What can hang from each mark
q_277: q_46 q_774
q_2: q_870
q_570: q_817
q_123: q_46 q_774
q_774: q_2 q_277 q_429
q_870: q_2 q_429
q_46: q_429
q_429: q_46 q_870
q_817: q_277
q_311: q_570
q_448: q_2 q_123

Known rows, with every way that one mark hangs from another
q_123{q_46{q_429{q_870}} q_774{q_2 q_277}}: [-0.03 -1.04 -2.30 -1.47 -1.97 -2.10  0.44  1.91  1.55 -3.22  2.55  1.49
 -0.17 -1.05  1.68 -1.57 -0.81 -1.93  0.14 -2.08 -1.58 -3.00  0.15  1.27
  1.59]
q_123{q_774}: [-1.01 -0.15 -1.20  1.85  0.60  0.07  1.70  0.36  0.20  1.66 -0.06 -0.28
 -1.71 -0.15 -0.09 -1.14  0.18 -0.35  0.59 -0.64  0.12  1.00  2.36 -1.61
 -1.22]
q_46{q_429{q_870{q_2}}}: [-1.65  0.10 -0.02 -1.24  1.83 -1.08 -0.86 -1.05 -1.46  0.77  0.72  0.70
 -1.44 -2.53  0.19 -2.19 -1.61  0.23 -1.00  0.30  2.42  1.37  0.87  2.12
  0.54]
q_123{q_46 q_774{q_429{q_870}}}: [-0.37 -1.11 -0.13 -1.75 -0.97  0.39  1.37 -0.35  0.44 -1.37  1.92  0.35
 -0.58 -1.86  1.04 -2.68 -0.29 -0.69  1.28 -0.64  0.22 -0.73  1.97 -1.47
 -0.55]
q_311{q_570{q_817{q_277{q_774}}}}: [-0.42  0.27  1.58  3.20  0.70  3.44 -0.15  0.01  2.05  3.06 -0.47 -2.64
  0.09  2.57 -0.42  1.64  0.53  1.37  0.02 -1.72  1.39 -0.20 -0.53 -1.83
  0.87]
q_277{q_46}: [ 0.33 -1.34  0.68  1.59 -0.57 -0.19 -0.41  0.02  0.30  1.11 -1.33  0.63
  0.86 -0.16 -1.48 -0.50  1.59  0.76  0.37  1.08 -0.42  0.26  0.59 -1.82
  0.25]
q_2{q_870{q_429}}: [-0.86 -0.75  1.00 -1.41  2.62 -0.33  0.59 -1.17 -1.94  2.11 -0.67  1.13
 -1.00 -1.24  0.06 -0.18 -3.60  1.66  0.25  0.03  0.11  2.12 -0.02  0.24
 -0.47]
q_870{q_2}: [-0.85 -0.62 -1.88 -0.84  0.18 -1.44 -0.34 -2.21  0.53  1.98  1.38  0.23
 -0.20 -0.75  1.01  1.25  1.98  0.22  0.53  0.79  2.07  2.02  0.37  0.49
 -1.05]
q_448{q_2{q_870} q_123}: [ 0.21  1.40 -2.87 -0.12  1.86 -2.79 -0.59 -0.93  1.33 -2.77  1.84 -1.00
 -1.54 -2.20  1.71 -0.85  1.96 -1.41  0.63  3.82 -0.09  1.67  0.51  2.75
 -0.87]
q_311{q_570{q_817{q_277}}}: [-0.13  0.59  1.81  3.16  1.26  3.68  0.06 -0.36  2.20  3.07 -0.12 -2.50
  0.09  2.92 -0.33  2.06  0.58  1.63  0.48 -1.72  1.46  0.25 -1.06 -2.02
  1.08]
q_817{q_277{q_46}}: [ 2.25 -0.55  1.92  2.09  0.88 -0.21  0.31  0.85 -0.47  0.26 -2.10  2.46
  3.04  2.01 -1.20  1.68  0.38  1.51  0.96 -0.30 -1.09  0.94 -0.37 -2.27
  0.54]
q_46{q_429}: [-2.15  1.08 -0.70  0.29  1.05  0.26 -0.04 -0.74 -1.11  2.76 -1.60  0.78
 -1.87 -0.24 -0.58 -0.82  0.06  0.69 -1.58 -1.13  1.10  1.99  0.41  0.52
  0.20]
q_311{q_570{q_817{q_277{q_46{q_429} q_774}}}}: [-0.80 -0.09  1.64  3.03  0.19  3.17 -0.96  0.32  1.60  2.93 -1.28 -1.89
  0.15  2.23 -1.09  0.72  0.38  1.05 -0.72 -2.07  1.22 -0.79 -0.29 -1.15
  1.42]
q_123{q_774{q_277}}: [ 1.31  0.96 -0.94  0.44  0.27 -0.74  2.26  1.90 -0.34  0.38 -0.31 -0.21
 -0.64  0.61  0.89  0.07 -0.30 -0.20  0.03 -1.29 -0.88 -0.84  0.90 -2.02
 -0.56]
q_448{q_123{q_46}}: [ 2.41 -0.39 -1.75  1.00  0.66 -0.79 -0.63 -0.76  1.65 -1.84 -0.13 -0.89
  0.00 -1.82  1.54 -1.23  3.94  0.24  1.57  0.87  0.02  0.22 -0.12 -0.64
 -0.81]
q_774{q_429}: [ 0.02  3.14  0.58 -2.63  0.20  1.94  1.51 -1.47 -1.98  2.51 -0.69 -0.47
 -1.73  0.21 -0.68  0.60  0.96  1.35 -0.74  0.83  1.30  1.51 -0.30 -1.16
 -1.17]
q_817{q_277{q_46 q_774{q_429}}}: [ 1.96  0.10  1.77  0.34 -0.60  0.07  0.14  1.25 -1.90  0.39 -3.01  2.16
  2.48  1.18 -1.66  0.79  0.20  1.18 -0.60 -0.10 -0.95 -0.16  0.46 -1.64
 -0.27]
q_46{q_429{q_870}}: [-1.47  0.57  0.85 -0.26  2.22 -0.15 -0.27 -0.38 -1.61  0.88 -0.10  0.40
 -1.69 -2.05 -0.35 -2.48 -2.06  0.68 -0.93  0.11  1.69  1.40  0.77  1.11
  0.76]
q_2{q_870{q_429{q_46}}}: [-2.11 -1.12  1.66 -1.45  2.40 -0.77  0.44 -1.31 -1.95  1.41 -0.55  1.14
 -0.73 -1.07 -0.19 -0.34 -4.28  0.87  0.04  1.02  0.28  1.70 -0.71  0.36
 -0.62]
q_570{q_817{q_277{q_46}}}: [ 1.64 -0.73  2.12  2.87  0.30  2.21 -0.54 -0.16 -0.78  0.64 -2.48 -0.26
  2.32  2.86 -1.32  2.34  0.27  1.09  0.67 -1.62 -1.50  1.92 -0.41 -1.26
  0.15]
q_429{q_46 q_870}: [-1.89 -1.14  3.50  0.38  2.29 -0.96  0.27 -0.56 -0.41 -1.93  2.14 -1.02
  0.09 -1.87 -0.18 -2.02 -3.43 -0.49  0.92  4.29  1.83  0.17 -0.74 -0.61
 -0.13]
q_774{q_2 q_277{q_46} q_429{q_870}}: [ 3.98  3.63  0.90 -5.39 -1.97 -0.83  0.54  1.94 -1.64 -3.01  1.88  0.35
  0.11 -0.22 -0.57  1.17 -0.63 -0.11 -1.06  2.40 -1.22 -4.14 -2.92  1.52
  1.58]
q_2{q_870}: [-0.53 -1.21  0.92  1.03  2.39 -0.87  2.08 -0.70 -0.75  1.63  0.15  0.44
 -0.93 -0.74  0.88  0.04 -2.33  1.24  0.93  0.43 -1.06  2.73  1.11 -0.40
 -0.17]
q_277{q_774{q_2}}: [-1.56 -0.14 -2.34  1.06 -1.89 -0.67 -0.13  0.47  0.79  1.47  0.18 -0.72
 -1.41 -0.53 -0.60  0.42  1.32 -0.44 -0.78  1.11 -0.34 -0.11  0.87  0.86
 -0.86]
q_123{q_46 q_774{q_2 q_429}}: [-1.30 -0.29 -2.77 -1.69 -3.06  0.18  1.15 -0.37  1.85 -0.76  2.38  0.81
 -1.30 -0.24  0.46 -0.60  1.71 -1.64  0.89 -0.88 -0.84 -1.07  0.86  0.10
 -0.44]
q_311{q_570{q_817}}: [-1.25  0.50  1.10  2.87  0.78  3.78 -0.10 -0.89  2.59  3.70  0.44 -3.57
 -1.26  1.96 -0.24  1.16  1.08  1.24  0.23 -1.17  1.96  0.15 -0.66 -1.75
  0.81]

Rows
[-2.52  2.11  0.10 -3.13 -0.86 -0.36  1.51 -1.23 -1.17  0.13  1.99  0.37
 -2.47  0.31 -1.04  1.21 -1.50 -1.08 -0.76  3.17 -0.61  0.26 -1.86  2.63
 -0.35]	q_774{q_2{q_870} q_429{q_46}}
[ 1.93 -0.05  0.17 -3.22 -1.29 -0.35  1.93  1.17 -0.16 -2.71  1.67  0.41
  0.53 -1.04  2.03 -1.49 -0.75 -0.55  0.74 -1.30 -0.80 -2.58  0.49 -1.83
  0.13]	q_123{q_46 q_774{q_277 q_429{q_870}}}
[ 1.15 -1.13  1.90  1.54  0.35 -0.92 -0.72  1.81 -1.74 -0.43 -2.72  2.55
  2.50  0.10 -1.49 -0.69 -1.25  0.85 -0.71 -0.43 -0.78 -0.23  1.00 -0.55
  0.66]	q_817{q_277{q_46{q_429{q_870}} q_774}}
[-2.45 -2.23 -2.14  0.65 -1.19 -0.43  0.49 -0.11  1.34  0.11  0.24  1.45
 -0.75 -0.93  0.89 -2.57  0.62 -1.10  0.33 -2.91 -0.32  0.06  2.22 -0.76
  0.07]	q_123{q_46{q_429} q_774}
[-0.10 -0.05 -3.19 -2.29  0.67 -2.67 -2.05 -1.63  1.98 -3.77  2.09  0.12
 -0.37 -2.85  2.13 -1.32  1.83 -1.40  0.99  2.70  0.15  0.56 -0.49  2.82
 -0.59]	q_448{q_2{q_870{q_429}} q_123{q_46}}
[ 2.76  5.33 -1.19 -5.13 -2.10  0.04  1.77  1.03 -1.24 -0.39  1.06 -0.01
 -1.12  1.83  0.20  3.65  1.02  0.18 -1.52  0.77 -1.10 -2.30 -3.57  1.05
  0.44]	q_774{q_2 q_277 q_429}
[ 0.80  0.45  1.83 -0.87  0.62 -0.58  0.45  0.35 -2.11 -0.36 -0.86  1.38
  1.82  0.39 -0.33  0.90 -1.38  0.59 -0.34  0.88  0.67  0.40 -0.02 -0.48
 -0.84]	q_817{q_277{q_774{q_429{q_46 q_870{q_2}}}}}
[-0.37 -0.74  1.49  1.35  0.08  1.49 -0.82 -0.21 -1.47  0.36 -1.89 -0.36
  1.33  2.19 -1.13  2.34 -2.07  0.20 -0.23 -1.07 -1.37  1.37 -1.00  0.84
 -0.47]	q_570{q_817{q_277{q_774{q_2{q_870{q_429{q_46}}}}}}}
[ 0.97 -0.39  1.37  2.78  0.23  2.23 -0.21  0.01 -1.03  1.16 -2.49 -1.07
  1.56  2.50 -0.64  2.37 -0.09  0.99  0.10 -1.89 -1.12  2.15  0.12 -0.92
 -0.60]	q_570{q_817{q_277{q_774}}}
[ 1.20 -0.60  1.61  1.48 -0.88  1.67 -0.48  0.32 -1.64  0.26 -2.25 -0.15
  1.55  2.08 -1.52  1.96 -0.69  0.43 -0.27 -1.17 -2.28  1.03  0.10  0.52
  0.02]	q_570{q_817{q_277{q_46 q_774{q_2{q_870} q_429}}}}
[-0.62  0.50  0.79  3.09  0.08  3.19 -0.34  0.14  2.59  2.79  0.24 -2.58
 -0.25  2.73 -0.60  2.14  0.79  0.92  0.05 -1.42  1.03 -0.61 -0.96 -0.88
  1.10]	q_311{q_570{q_817{q_277{q_774{q_2}}}}}
[ 0.77 -0.18  0.62  2.62 -0.33  1.98 -0.39  0.10 -0.55  0.82 -1.74 -1.02
  1.26  2.68 -0.87  2.78  0.16  0.51  0.12 -1.59 -1.43  1.74 -0.29  0.04
 -0.41]	q_570{q_817{q_277{q_774{q_2}}}}
[ 2.85 -0.25 -2.48 -0.90  0.53 -2.60 -0.72  0.82  0.46 -3.80  0.51 -0.12
 -0.32 -2.98  2.34 -2.98  1.85 -1.25  0.53 -0.40  0.01 -2.04  0.76  1.15
 -0.25]	q_448{q_123{q_46{q_429{q_870{q_2}}} q_774{q_277}}}
[-3.07 -0.52 -0.79 -4.45  0.18 -1.26 -2.67 -3.00 -1.19  1.65  0.38  1.22
  0.07 -1.21 -0.54  0.70 -0.81 -0.28 -0.73  1.62  3.94  0.49 -2.24  1.61
 -1.67]	q_870{q_2 q_429{q_46}}
[ 0.49 -1.70 -2.41 -1.75 -2.09 -2.01  1.16  1.42  1.77 -2.31  2.20  1.68
  0.37 -0.15  1.97  0.21 -0.91 -1.42  1.07 -2.03 -2.62 -2.54 -0.38  0.28
  0.71]	q_123{q_46 q_774{q_2{q_870{q_429}} q_277}}
[-2.88 -1.77 -3.65  0.38 -2.45 -0.96  0.08  0.11  2.45 -0.57  1.75  1.63
 -1.33 -0.55  0.49 -1.65  1.14 -2.08  0.30 -2.23 -1.04 -0.72  1.35  1.25
  0.55]	q_123{q_46{q_429} q_774{q_2}}
[ 0.44  0.36 -4.08 -1.53  0.08 -3.98 -0.53  0.62  1.74 -5.11  2.04  0.40
 -0.88 -2.48  3.04 -2.32  1.39 -2.88  0.07  1.03 -1.48 -0.97  0.93  3.07
  0.05]	q_448{q_2{q_870} q_123{q_46{q_429} q_774{q_277}}}
[ 0.22  0.72 -3.98 -0.46 -0.44 -2.11 -1.80 -1.39  3.55 -3.73  2.40 -1.01
 -0.12 -1.77  2.09 -0.70  5.00 -1.79  1.20  3.01  0.47  0.50 -0.36  1.48
 -0.71]	q_448{q_2 q_123{q_46}}
[-0.51 -0.31  2.41  2.77  0.79  2.98 -1.08  0.49  1.39  2.01 -0.54 -2.04
  0.26  1.39 -0.99 -0.10 -0.63  1.08 -0.44 -1.46  1.49 -1.09 -0.15 -0.85
  1.70]	q_311{q_570{q_817{q_277{q_46{q_429{q_870}} q_774}}}}
[-2.26 -1.79  2.28 -1.03  1.72 -2.30 -0.60 -1.48 -0.21 -2.04  3.32 -0.57
  0.43 -2.58  0.52 -1.66 -2.77 -1.09  0.87  4.52  2.82  0.19 -0.58  0.87
 -0.42]	q_429{q_46 q_870{q_2}}
[ 0.58 -0.58  0.06  1.58 -1.08 -1.07 -0.91  1.77 -0.75  0.02 -2.41  2.86
  1.98  1.22 -1.92  0.75  0.17  0.20 -1.01 -0.64 -1.52 -0.54  0.26  0.53
  0.78]	q_817{q_277{q_46{q_429} q_774{q_2}}}
[ 1.44  0.31 -0.94 -2.88 -2.12 -0.08  2.11  0.92  0.15 -1.39  0.61  0.73
  0.39  0.17  1.82 -0.32  0.71 -0.56  0.30 -2.17 -1.22 -2.08  0.23 -2.31
 -0.27]	q_123{q_46 q_774{q_277 q_429}}
[ 1.04 -1.03  0.99  2.81 -1.11  1.65 -1.05  0.49 -0.52  0.28 -2.25 -0.47
  1.98  2.48 -1.58  2.23  0.45  0.31  0.05 -1.28 -1.95  0.90 -0.09 -0.10
  0.07]	q_570{q_817{q_277{q_46 q_774{q_2}}}}
[-0.22 -0.29  1.83  3.33  0.17  3.23 -0.64  0.28  2.05  2.72 -0.83 -2.28
  0.58  2.39 -0.91  1.25  0.76  1.23 -0.03 -1.53  1.03 -0.78 -0.39 -1.90
  1.17]	q_311{q_570{q_817{q_277{q_46 q_774}}}}
[ 2.05  3.17  2.69 -6.26  0.19 -1.13  1.27  0.22 -3.12 -2.33  1.44 -0.40
  0.53 -0.68  1.10  0.69 -2.30 -0.05 -1.29  2.72  1.37 -2.36 -2.91  0.04
 -0.12]	q_774{q_277 q_429{q_46 q_870{q_2}}}
[ 0.87 -1.59  1.71  1.70 -0.14  0.99 -1.74  0.11 -1.64 -0.17 -2.08 -0.04
  2.15  0.92 -1.14  0.62 -0.83  0.28 -0.41 -1.42 -0.68  1.04  0.63  0.73
  0.22]	q_570{q_817{q_277{q_46{q_429{q_870{q_2}}} q_774}}}
[ 1.41  2.20 -1.66 -0.38  0.87 -0.99  0.05  0.30 -0.36 -2.57  0.89 -1.51
 -2.64 -2.30 -0.22 -2.56  1.46 -1.60  0.37  2.85  0.57 -1.26  0.54  1.69
 -1.48]	q_448{q_123{q_774{q_2 q_429{q_46 q_870}}}}
[-1.74 -1.81 -0.44  1.16 -2.11 -0.97 -1.78  1.14 -1.22  1.49 -3.29  0.97
 -0.10 -1.69 -2.13 -2.81  0.77 -0.16 -2.44  0.00 -0.40 -0.98  2.32  0.23
  0.12]	q_277{q_46{q_429} q_774}
